Each row was made from one small tree. The marks that hang from a mark follow it in brackets, in the order of their numbers. Every link used is in the known rows. Write each row's tree.
Known rows
z451(z603 z688): [ 19 -18 -45  28  14  23   1  -4  19  10   2  10  -6 -12  23  39 -26  13
   1 -34   0 -11 -14   7   8  -1   3   0   2   5 -24  -9 -12   5 -24  -3
  22  37 -11 -33  -2   2  16  40  35 -22  18  26  25  26   2   4  16   4
 -49  15  -3  19]
z323(z335(z303)): [-31  -8  15 -10 -12  -8  13   3 -12  18   8  -6 -19   6  22  -6 -19  14
 -10   5  19  37  -9  15  15 -17 -17  -5  -4  -1  -3 -18 -16   0 -16 -10
 -19  13  18 -14 -18  -6   3  14 -21  39  -4   8  20 -14   2 -24  16 -11
 -25 -16  10  17]
z441(z335(z303(z451(z603(z79) z688)) z323)): [-25 -29  -5  30  11   5  39   0  -6   3   1  33   6  16  29  -6   6  23
 -18 -22 -33  29   3  13 -15  12 -19   1  19  30 -18 -46 -11 -12 -21   2
  -8  -1  19 -34 -16  -6 -23  18 -10  -9  20   3  45 -17   3 -50  26   1
 -64 -30 -17   9]
z603(z451(z303)): [-24   5 -14  -4  23  -4  36  31 -12  54  14  -7 -11 -13  32   3  -2  -3
   1  -3 -16  29 -26  20  14 -12 -27  18 -10  13  -3 -12  -3  -4  -1  -2
  12 -16   0   0  -5  -7 -14  27  16  17  -7 -11  -1   4  14 -11  -7  -9
 -16 -13   2  16]
z688(z79(z305 z603) z451(z303(z335(z323)))): [-34 -33 -22 -20  53  32  82 -29  12  60 -17  -3   3  -4  37 -23  20  35
 -28 -12 -44  22   2  20  14  -4 -37  29   3  51  22 -25  -5  37 -35  23
 -21 -37  44 -13 -16 -21 -33  30 -21  -6  37 -28  47  13   7 -26  35  24
  -6 -33   6  19]
z335(z303(z451(z603 z688(z79(z305)))) z323): [-11 -21 -13  10  50   7  49 -28  28  13 -24  19  -3  12  34 -12  14  14
 -13 -32 -49  39  -5  11 -16  13 -23  -4   4  49   2 -46  -8  -3 -42  19
 -28  21  19 -21  -3 -16   0  34 -28 -15  28 -13  55  16   5 -44  45  11
 -54 -35 -31  33]
z688(z451): [ -3   0  -7 -16  -2  15  30  12  -5  22 -10  -5  -1  -4  22 -17 -12  16
 -21   5   3  26 -14  -3  11 -14 -18  10  -5  32  21  13 -19  13   4  -4
 -19  -6  14  -4  -4 -18 -11  27  14  29  16  -2 -13 -11   8  -8  18   7
 -13 -29  21   2]
z323(z335(z303(z451(z688(z79))))): [-37  -6  11   3   0   3  32 -12  -3  19   5  -1 -17   0  25 -18 -23  -4
  -3  -4  -6  39 -21  13  15 -19 -22  17 -14   9  -1 -14 -20   9 -25  -6
 -10  -1  32 -12 -14 -22   2  23 -21  17  10  -2  35   3  11 -28  21 -24
 -33 -29   7  24]
z451(z303(z335(z323)) z603(z79(z305)) z688): [-11 -28 -39  26  47  23  35 -32   7  39   6  21  -6 -12  49  33   2  23
  -2 -36 -53 -16  -5  47 -17  -4 -26   1  10  24 -28 -41  -2   7 -45  17
  22   8  -2 -36 -23  11 -32  55  20 -53   2  14  70  39   4 -23  23   6
 -71  15 -26  24]
z335(z303(z451(z688(z79))) z323): [-15  -4  -3  11  37   5  46  -9  27  14 -23  13   4  15  28 -24   8  -6
   0 -30 -48  47  -9   3 -16   6 -22 -12  -6  40  11 -41  -4 -14 -22   8
 -37  15   4 -14  -9 -17   1  29 -28   2  22 -18  25  12  11 -52  32   5
 -48 -47 -23  29]
z441(z335): [-25  -7   2  -4 -16  11  23  18 -30  13   9  13  -4  -2   1   2  -8  25
 -13  -3   9  15   0   4  16  -7  -6   7  26   3 -10 -14 -22  -1  -2 -18
  -5  -5  17 -34 -13   0 -12  -2   7  12  15   9  -5 -19 -15 -12   6   2
 -24 -26   9   4]
z688(z79(z305 z603(z451(z303(z335))))): [-44 -14 -21  -6  57  21  64  -4 -12  63   1  -8  -4  -9  25   1  18  16
 -11 -13 -33  21  -9  28  29   1 -28  36   9  28   5 -26   5  36 -32  18
  16 -40  46 -11 -15  -7 -24  14  -7 -21  26 -19  48  16  11 -13  15  -1
   8 -26  -2  34]
z335(z323): [ -2  10 -18 -11  16  12  20  12  10  17 -14   6  -2  11  20  -5  14   7
  -7 -11 -16  39   6  -3   0  -2  -2 -30  18  23  17 -27 -16  -8  -1  -2
 -27  29  -3  -9  -8   7   3  11 -10   9   9   2  -6   1   5 -28  10  25
 -36 -33 -15  19]
z451(z303(z335) z603(z79(z305 z688))): [-29 -24 -10  18  43   8  26 -16 -22  43  -3   7  -7 -20  38  24   8  26
  -3 -31 -31 -23  -6  46   6 -19 -31  18  12  12 -29 -16   8   7 -29   9
  27 -17  24 -41 -39  11 -37  31  22 -40   7  13  69  17  -4 -21  23 -13
 -35  22 -13  28]
z303(z451(z688)): [ -4  15   3  10  14   8  24   3  -2  19   9  15   1  -9   5  -4  -6 -23
   2  -8 -18  31 -32  -6  12 -10 -10  15  -7  18   6   1 -17   9  -3 -14
   5   9  26 -21  -3 -18   8  27  24 -13  12  -4  -6  13  12  -7   4 -19
 -35 -29   5  24]
z323(z335(z303(z451(z603)))): [-29 -13  16   8 -10  -6  17  -7 -10  13  15   4 -22   5  28 -14 -10   7
 -14   8   9  43  -9  16  16 -15 -19   6  -7  10  -6 -16 -20   2 -18 -10
  -5  14  46 -12 -19 -18   9  16 -21  24   5   2  37 -18  13 -22  15 -21
 -37 -13  11  22]
z79(z305 z603 z688): [-22 -31  -2 -16  61  -7  26   0 -11  38 -15  14  17  -6 -19  35  22  22
 -21 -30  14  16 -38 -14  37  -3  -2  15  30  13   1 -15   8  46 -25   7
   4  -3  39 -53  -7   8 -14   0  27 -16  33  10  23   2  -9  -9  28  -9
  19  -1  -6  32]
z303(z335(z323) z451(z603 z688(z79(z305)))): [-20  -9 -14  13  37  39  53 -49   2  27   8  33  -6   2  21 -21   3   0
 -10  -8 -63  27   2  25   3  -9  -8  23   6  39  20 -36 -31  13 -38   6
   5  -5  64 -25 -18 -15  -9  27  -9 -59  28 -11  46  14  15 -24  31 -10
 -64 -29 -13  43]
z303(z335): [-24  10  13  -7  -5  18  18   0 -27  26  15   5  -4  -4   3 -11 -10   5
  -1   8 -11  17   7  21  15 -18  -6   0   6   3  17 -13 -18  -1  -2 -18
  -6  -3  34 -26 -33  -1  -8   5   6  -1   1   1 -10  -6   0 -11   9 -15
 -26 -19  14  25]
z303(z335 z451(z688(z79))): [-29  15  10  11  15  31  44 -22 -15  30  16  16  -2  -9   5 -27 -17 -22
   6  -1 -44  22 -12  20  14 -21 -10  32 -10  18  20  -9 -23   9 -14 -14
   8 -24  56 -23 -26 -23  -5  20   6 -37  15 -16  10  13  14 -16  13 -33
 -40 -36  11  36]
z303(z335(z323) z451(z688)): [-17   7  12   4  14  22  39 -23  -8  29  23  39   5   6   4 -26  -3 -20
  -1   5 -50  49  -8  10  -1 -19  -2   6   1  26  32 -34 -32  -2  -9 -13
  -9   1  49 -24 -20 -15  -6  19   3 -31   6 -13  -6   0  17 -30  13 -20
 -62 -36  -2  35]

Which tree is each row?
[-30 -32 -17  -7  60   3  52  -6 -11  66  31  16   5  -9   7  30  16  15
 -17  -7 -24  28 -35  19  24   3 -21  35   8  21   1 -39   3  46 -39  15
  23 -20  37 -32   0  -5 -26  29  24 -21   8  -9  33  11   9   0   9 -13
  -7  -2   0  31]
z79(z305 z603(z451(z303(z335) z688)))
[-27 -27 -22  15  36  13  41  18   1  58  25  10   8   5  25   8  21   3
  -7  -3 -25  45  -3  17  22   3 -12   5   3  16   9 -44   6   9 -10   3
  14  -7  30 -13 -18  -4 -13  12   6  -2   5 -10  12  -8  26 -24  -6  -1
 -15 -10   6  25]
z79(z603(z451(z303(z335(z323)))))
[-12 -10 -17   5  23  15  34 -20  15  45  11  18  -1 -11  18  11 -15   1
  12 -23 -40   6 -11  22  -8 -19 -15 -12  -7   4  -2 -39 -17 -16 -25 -13
 -13  16 -17 -38 -22   0 -12  40  14 -15  -6  -3   4  34  -3 -23  11   0
 -60  -5 -10  22]
z451(z303(z335(z323)) z688)
[-23 -38   3 -28  43   1  46 -30 -17  47 -16  17  -6 -19   8   7  -8  41
 -27 -17 -10  -1 -35  12  15 -30 -24  35   7  29   4  -3 -15  23 -31   7
 -11 -22  42 -46 -12  -9 -36  30  25  -8  27  -2  32   0 -15 -10  46 -10
 -15   6  -1  21]
z79(z305 z688(z451(z303(z335) z603)))
[-12 -36 -13  -2  26  13  34 -12   6  40 -18  18   3  -7  22  -4 -17  23
 -12 -22 -15   8 -18   7   8 -34 -11  10  -4  19   7 -11 -15  -8 -11  -5
 -12  -5  18 -36 -26  -6 -23  24  20   0  26   4  14  -9   3 -32  35  -3
 -33   7  -1  14]
z79(z688(z451(z303(z335(z323)) z603)))
[-12   0  18  11  17 -12  28   3   5  12  -3   8   4   0  12  -9  -3  -8
   0 -19 -17  31 -26   3  -3   0 -27   1 -13  21  -4 -15  -2  -7 -14  -7
 -19  12  11 -28 -10 -21   6  30   1  12   8 -11  10   7   4 -25  23 -17
 -33 -27   0  25]
z335(z303(z451(z688)))
[-28 -30 -30   4  33  40  71 -14  24  54 -15  -8   8  -2  44 -27   5  22
 -14 -15 -40  19  12  17  14  -8 -28  17  -9  37  17 -22  -2  13 -20  10
 -15 -29  30  -8 -29 -23 -21  27 -18   2  36 -23  33   8  19 -34  23  20
 -15 -31  13  15]
z688(z79(z603) z451(z303(z335(z323))))
[-24 -29 -32 -15  41  38  75 -42  10  48 -25  -2 -17 -10  54 -24   3  47
 -26 -12 -48   4   8  33   2 -12 -38  29   1  53  11 -18 -19  20 -41  23
 -17 -26  36  -9 -16 -21 -32  42 -20 -12  36 -20  61  17  -1 -20  45  27
 -31 -23  -3  18]
z688(z79(z305) z451(z303(z335(z323)) z603))
[-19 -14  10 -44  41  -4  39  -9 -22  34 -29  11   2 -13  -8   2  -9  30
 -28 -13   5  17 -49 -12  18 -28 -17  32  16  33  21  11 -16  36 -19   7
 -21 -24  30 -33   2  -4 -34  19  26   6  30   0   6 -10 -14 -11  43  -8
   5 -15  -2  18]
z79(z305 z688(z451))
[-32 -17  18   2   1  -3  45   4 -12  10   2  30   2  18  13 -25  13  21
 -20  -5 -24  49   6   2  -7   5 -18  -5  19  27   2 -46 -19 -20  -9 -10
 -35  -1  30 -31 -15 -13 -14   0 -29  17  19 -14  12 -29  -7 -48  21   4
 -46 -47  -7  11]
z441(z335(z303(z451) z323))
[-21 -41  -4 -30  51   4  51 -34  -9  47 -21  24  -3 -10  12   2  -2  43
 -28 -18 -20   8 -29   9   6 -28 -20  25  13  35  12 -19 -18  20 -34  12
 -20 -15  36 -42 -10  -6 -39  29  15 -11  28  -3  34  -3 -12 -23  48   0
 -23   1 -12  22]
z79(z305 z688(z451(z303(z335(z323)) z603)))
[-35 -19   6   1  14   3  36 -28  -4  19   4   5 -24  -2  28  -7 -15  15
 -14  -5  -8  32 -21  20  15 -13 -22  25  -6  21  -8 -17 -22  20 -41   6
  -3   2  45 -17  -7 -19   0  28 -22   2  16   1  62   5   7 -20  30 -19
 -37 -18   0  29]
z323(z335(z303(z451(z603 z688(z79(z305))))))
[-14 -22 -26  18  46  -1  20  -2  -7  35 -19  -1  -7 -23  44  36  15  26
  -4 -43 -18 -22 -19  28   5 -10 -34  11  14  16 -42  -6  15  11 -25  15
  27  -1   0 -34 -22  12 -28  37  25 -28  13  17  68  27  -3 -17  20   2
 -29  22 -21  22]
z451(z303 z603(z79(z305 z688)))
[ -8 -11  -7  23  17  30  32 -31   1  20  21  40  -1   6  17 -14  -3  -8
  -5  -2 -49  37   2  19   0 -13   2   8   1  27  18 -37 -32  -3 -21  -8
   7  14  55 -29 -23 -13   0  26   6 -44  13  -4  21  -2  18 -23  18 -15
 -74 -17  -4  35]
z303(z335(z323) z451(z603 z688))
[-36  -2  29  -4 -11  -9  21  -2 -17  17  13   2 -19   7  20 -21  -8  -1
 -10  13   8  53 -14  12  18 -20 -21   7  -9  10   4 -13 -21   3 -12 -12
 -15   5  44 -12 -18 -19   5  10 -24  35   0  -2  21 -17  11 -26  13 -24
 -30 -27  12  22]
z323(z335(z303(z451)))
[-15 -14  -1  14  38   1  40 -19  11  12 -15   5  -8  -6  27  -2   1  12
  -7 -29 -29  15 -18  14  -1   8 -31  16  -6  35 -14 -19  -1   9 -38  11
  -7   5  27 -28  -6 -21   1  36  -9 -10  26 -11  54  18   0 -22  40 -10
 -35 -23 -11  31]
z335(z303(z451(z603 z688(z79(z305)))))
[-28 -35 -23  -8  67   6  58 -10  -2  66  25  22   7   0  12  27  24  18
 -19  -9 -36  38 -29  17  17   6 -18  22  13  29   8 -52  -2  41 -41  19
  10 -12  33 -28   2  -2 -30  28  15 -23   9 -12  35   9  10 -11  10  -2
 -17  -8  -9  32]
z79(z305 z603(z451(z303(z335(z323)) z688)))
[-11 -39 -13   1  33   9  24  17   6  35 -16   9  26  -3  -2  12  -5  14
 -19 -24  18  22 -33 -22  36 -15   0  17   2  15  11   3   4  28  -3  -1
   2 -10  31 -37 -15  -5 -11   9  34   7  38   9   1 -18  14 -19  23  -9
  12  -1  17  13]
z79(z603 z688(z451))
[-12 -29  -5 -30  41   3  34 -15 -15  29 -28  15  -3 -12   3  12  -8  39
 -33 -18   8   6 -40  -6  19 -24 -13  33  15  35   9   7 -17  34 -25  13
  -8 -12  36 -38   3  -2 -27  23  29  -4  37   9  26  -9 -12  -6  48  -4
  -4   0  -5  19]
z79(z305 z688(z451(z603)))
[ -7 -15   3  14  25  -4  33  -5  20   7 -14  17  -3  19  35 -21  26  10
 -13 -17 -33  51   8   6 -14  11 -21 -23   1  41   4 -43  -4 -21 -15   5
 -30  31  23 -14 -14 -14   9  20 -31   9  17 -11  31 -10  12 -48  29  11
 -54 -33 -17  26]
z335(z303(z451(z603)) z323)
[-45   1  -8  -9  66 -13  43  28 -39  64  -9  -1  -1 -17  34  18  10   5
  -5 -24 -32  14 -52  25  11 -19 -41  45   7  25 -13  -5  17  26 -14  25
  32 -55   8  -8 -10  13 -60  31  34 -18  -1   2  44   4  16 -28  11 -25
  -2  -6 -25  21]
z603(z79(z305 z688) z451(z303))
